What can hang from each mark
j_817: j_918
j_978: j_72
j_918: j_963
j_940: j_817
j_963: j_526 j_789 j_918 j_940
j_72: j_817 j_978
j_526: j_817
j_789: j_817 j_963
j_56: j_817

Every row comes from one small tree of marks. The marks that hang from a mark follow it in brackets, in the order of their numbers. Every link used is in the known rows. Which tree was each row made from?
Known rows
j_526[j_817[j_918[j_963[j_789 j_940]]]]:   5  -7   3  -3 -18 -15   1   4  -4 -31  13  -1  -8  -1  12  -1   7   1   3  24  10
j_72[j_978]:  1  0 14  3 -1 -2 -5  1  4  0 -3 -4 -3 -1 -3  6  1  6 -1 -8  1
j_963[j_789 j_918 j_940[j_817]]:  -4  -2  15 -16 -23  -2  -6  -5  -6 -27  -4  -1 -11  11  11   8  12 -10   6   4  13
j_56[j_817[j_918[j_963[j_789]]]]:  11 -13   6   0 -15  -4   0   7  -2 -18  13  -9  -6   2  12   4  -6  11   3  11  -6
j_978[j_72[j_817[j_918[j_963[j_789]]]]]:   3  -9   6   2 -13  -6  -2  16   3 -24  18 -20  -7   5  -1   3  -5  17  -2   1   5
j_526[j_817[j_918[j_963[j_789]]]]:   4  -4   0  -1 -18 -15   4   3  -2 -27  15  -2 -10  -2   9  -2   7   7   1  14   3
j_817[j_918[j_963[j_789]]]:  -3  -8   0   1 -11  -5   0   5  -5 -25  15  -6  -4   2   6   3   4  11   0  13  -2
j_789[j_817 j_963[j_526 j_918 j_940]]:  -1  -7   9 -11 -21 -13  17   1 -21  -9  -1   1 -28  -4  -1   9  10   0   5  33  19
j_918[j_963]:  1  0  1  2 -3  2  2  7 -1 -3  9  2 -1  1 -1  2  6  1  3  7  4
j_56[j_817]:  14  -3   5  -2  -3   0   0   2   4   6  -1  -3  -1  -1   5  -1 -12   0   3  -1  -2
j_940[j_817[j_918[j_963[j_789]]]]:  -2  -9   2  -4 -20   2  -2   2  -2 -30  10  -9 -15   3  11   6   8   7   2   4   5
j_978[j_72[j_817[j_918]]]:   0 -11   3  -2  -3  -2   5  12  11  -6  14 -21 -11  -1  -3   5 -16  12  -6 -11   2
j_817[j_918[j_963[j_526]]]:  -6 -18  -5   1  -7  -1  12   6  -5  -8  14  -9  -9  -6  -3   1   0  11  -4  15  -2
j_526[j_817[j_918[j_963]]]:   3  -5  -4  -1 -10 -10  14   5   4 -14  18  -1 -16  -5   7   0   1   2   1   9   2
j_526[j_817[j_918]]:   3  -6  -4  -3  -7 -10  11  -1   4 -10  10  -3 -14  -7   7  -1  -5   2  -2   2  -1
j_963[j_789[j_817] j_940]:   8  -1   7   1 -17 -12  -7   4 -12 -21 -11   2  -7   0   4   4   7   0   5  20  14
j_918[j_963[j_526 j_789[j_817]]]:   6  -6   0   5 -23 -11  -2   6 -15 -17  -5  -4  -7  -4  -6   0  15  11   2  22  11
j_918[j_963[j_789[j_817]]]:   9   2   4   4 -18 -10  -2  11 -12 -23  -2   1  -9   1   1   5  14   6   6  16  10
j_789[j_817 j_963[j_918]]:   4   4   8  -7 -16 -11  16   3 -12  -8   4   1 -31  -1   3  14   8   0   6  16  12
j_72[j_817[j_918[j_963]] j_978]:   7 -10  19   7  -4  -2   0  12   6 -10  13 -16 -17  -3  -4  14  -5  16  -4  -8   4
j_940[j_817[j_918]]:  -4 -11   1  -4  -9   6   7  -1   5 -13   5  -7 -18  -2   9   6  -4   2  -1  -7   2
j_72[j_817[j_918[j_963[j_940]]] j_978]:   8 -15  23   4  -7  -3  -4  13   4 -14  11 -14 -17  -3  -3  15  -6  10  -2   3  11
j_817[j_918[j_963[j_526 j_789]]]:  -6 -18  -3   1 -16  -6   2   3 -11 -21  10 -11  -2  -1   0   0   6  15  -4  18  -3
j_940[j_817[j_918[j_963]]]:  -3 -10   2  -4 -11   7   9   5   4 -17  14  -6 -20   1   8   8   4   4   2  -1   5
j_72[j_817[j_918[j_963[j_789]]] j_978]:   8 -11  21   7 -12  -9  -8  10   0 -23  10 -18 -12  -1  -1  11  -1  18  -5  -4   4

Write each row's tree
 -4 -14   5  -8  -9   7   4  -2   2 -17   5  -5 -18   0  11   7  -4  -3   1   4   9 -> j_963[j_940[j_817[j_918]]]
  4  -7   4  -3 -21 -15  -4   0 -10 -21  -3   3   3  -3   0  -7  16   0   4  30  14 -> j_918[j_963[j_526[j_817] j_789 j_940]]
  1 -22   1   1 -23 -15   1   1 -17 -25  -5  -9 -13  -6   1   5   2  10  -2  28   9 -> j_963[j_526 j_789[j_817[j_918]] j_940]
  1 -12  -6  -4 -11 -13  19  -5  -8  -5  10  -5 -22 -14   4  -6  -1   9  -4  22   6 -> j_789[j_963[j_526[j_817[j_918]]]]
  7 -13  19   6  -1  -4  -3   5   6  -5   7 -17 -16  -5  -3  11 -12  13  -8 -15   1 -> j_72[j_817[j_918] j_978]
  7 -23   0   1 -11   1  11   7  -1  -2  13 -11  -9  -6   2   1 -11  12  -2  13  -5 -> j_56[j_817[j_918[j_963[j_526]]]]
 -6 -21  -1  -2  -8   0   8   6  -7 -12  12  -6  -8  -3  -1   3   1   7  -1  26   5 -> j_817[j_918[j_963[j_526 j_940]]]
 11 -13   2  -1  -7   1   9  10   3  -4  17  -8 -11  -1   9   4 -13   8   3   7  -5 -> j_56[j_817[j_918[j_963]]]
  1 -14  -7  -1 -11 -12  13  -5   0  -7   7  -7 -13 -12   1  -5  -3   6  -6   8   0 -> j_963[j_526[j_817[j_918]]]
  1 -20   0   2 -17  -9  13  10 -11 -16   6  -6 -22  -7  -2   7   3   7   1  31  13 -> j_789[j_817[j_918[j_963[j_526 j_940]]]]
  2 -10   2   1  -6  -1   7  19  10 -10  22 -19 -11   2  -4   7 -10  14  -3  -4   6 -> j_978[j_72[j_817[j_918[j_963]]]]
  2 -13   5  -1 -19 -13   0   4 -12 -29  -1  -6 -15  -3   8   9  -1   7   2  21   9 -> j_963[j_789[j_817[j_918]] j_940]
 -1 -19  -3  -5 -12 -12  10  -5  -3 -11   5  -4 -13 -10   3  -6  -3   1  -5  20   5 -> j_963[j_526[j_817[j_918]] j_940]
  1 -16  -5   5 -17  -7  15   9 -10 -13   8  -9 -21  -9  -5   6   3  13  -2  19   6 -> j_789[j_817[j_918[j_963[j_526]]]]
  1 -14  -4   1 -15 -10  20   2 -16  -7   5 -10 -29 -14   0   6  -1  16  -2  25   7 -> j_789[j_817[j_918] j_963[j_526]]
  3  -4  -3  -1 -18 -16  -3  -8  -7 -13  -8  -2   2  -7  -1 -12  10   3  -3  11   4 -> j_963[j_526[j_817] j_789]
  1 -19   2  -2 -16  -8  16   2 -17 -11   2  -5 -28 -13   2   7  -1  11   0  37  15 -> j_789[j_817[j_918] j_963[j_526 j_940]]
 -6 -19   4 -10 -14   5  13  -5 -11 -14   5  -8 -26  -7   9   4   1   6   0  25  15 -> j_789[j_963[j_526 j_940[j_817[j_918]]]]
 -1  -8   6 -10 -12   6   4  -6 -12  -5  -6  -1 -15  -6   4   2   9   1   3  23  20 -> j_789[j_963[j_526 j_940[j_817]]]
 -1  -7   3  -4 -27 -17   4  -1 -17 -18  -6  -5 -14   1  -5   6  12   5  -1  12   7 -> j_963[j_526 j_789[j_817] j_918]
 -8 -11   7 -12 -10  -5   7  -3  -7  -4  -1  -1  -8   3  -4   4   5  -4   0  16   5 -> j_963[j_526 j_918 j_940]
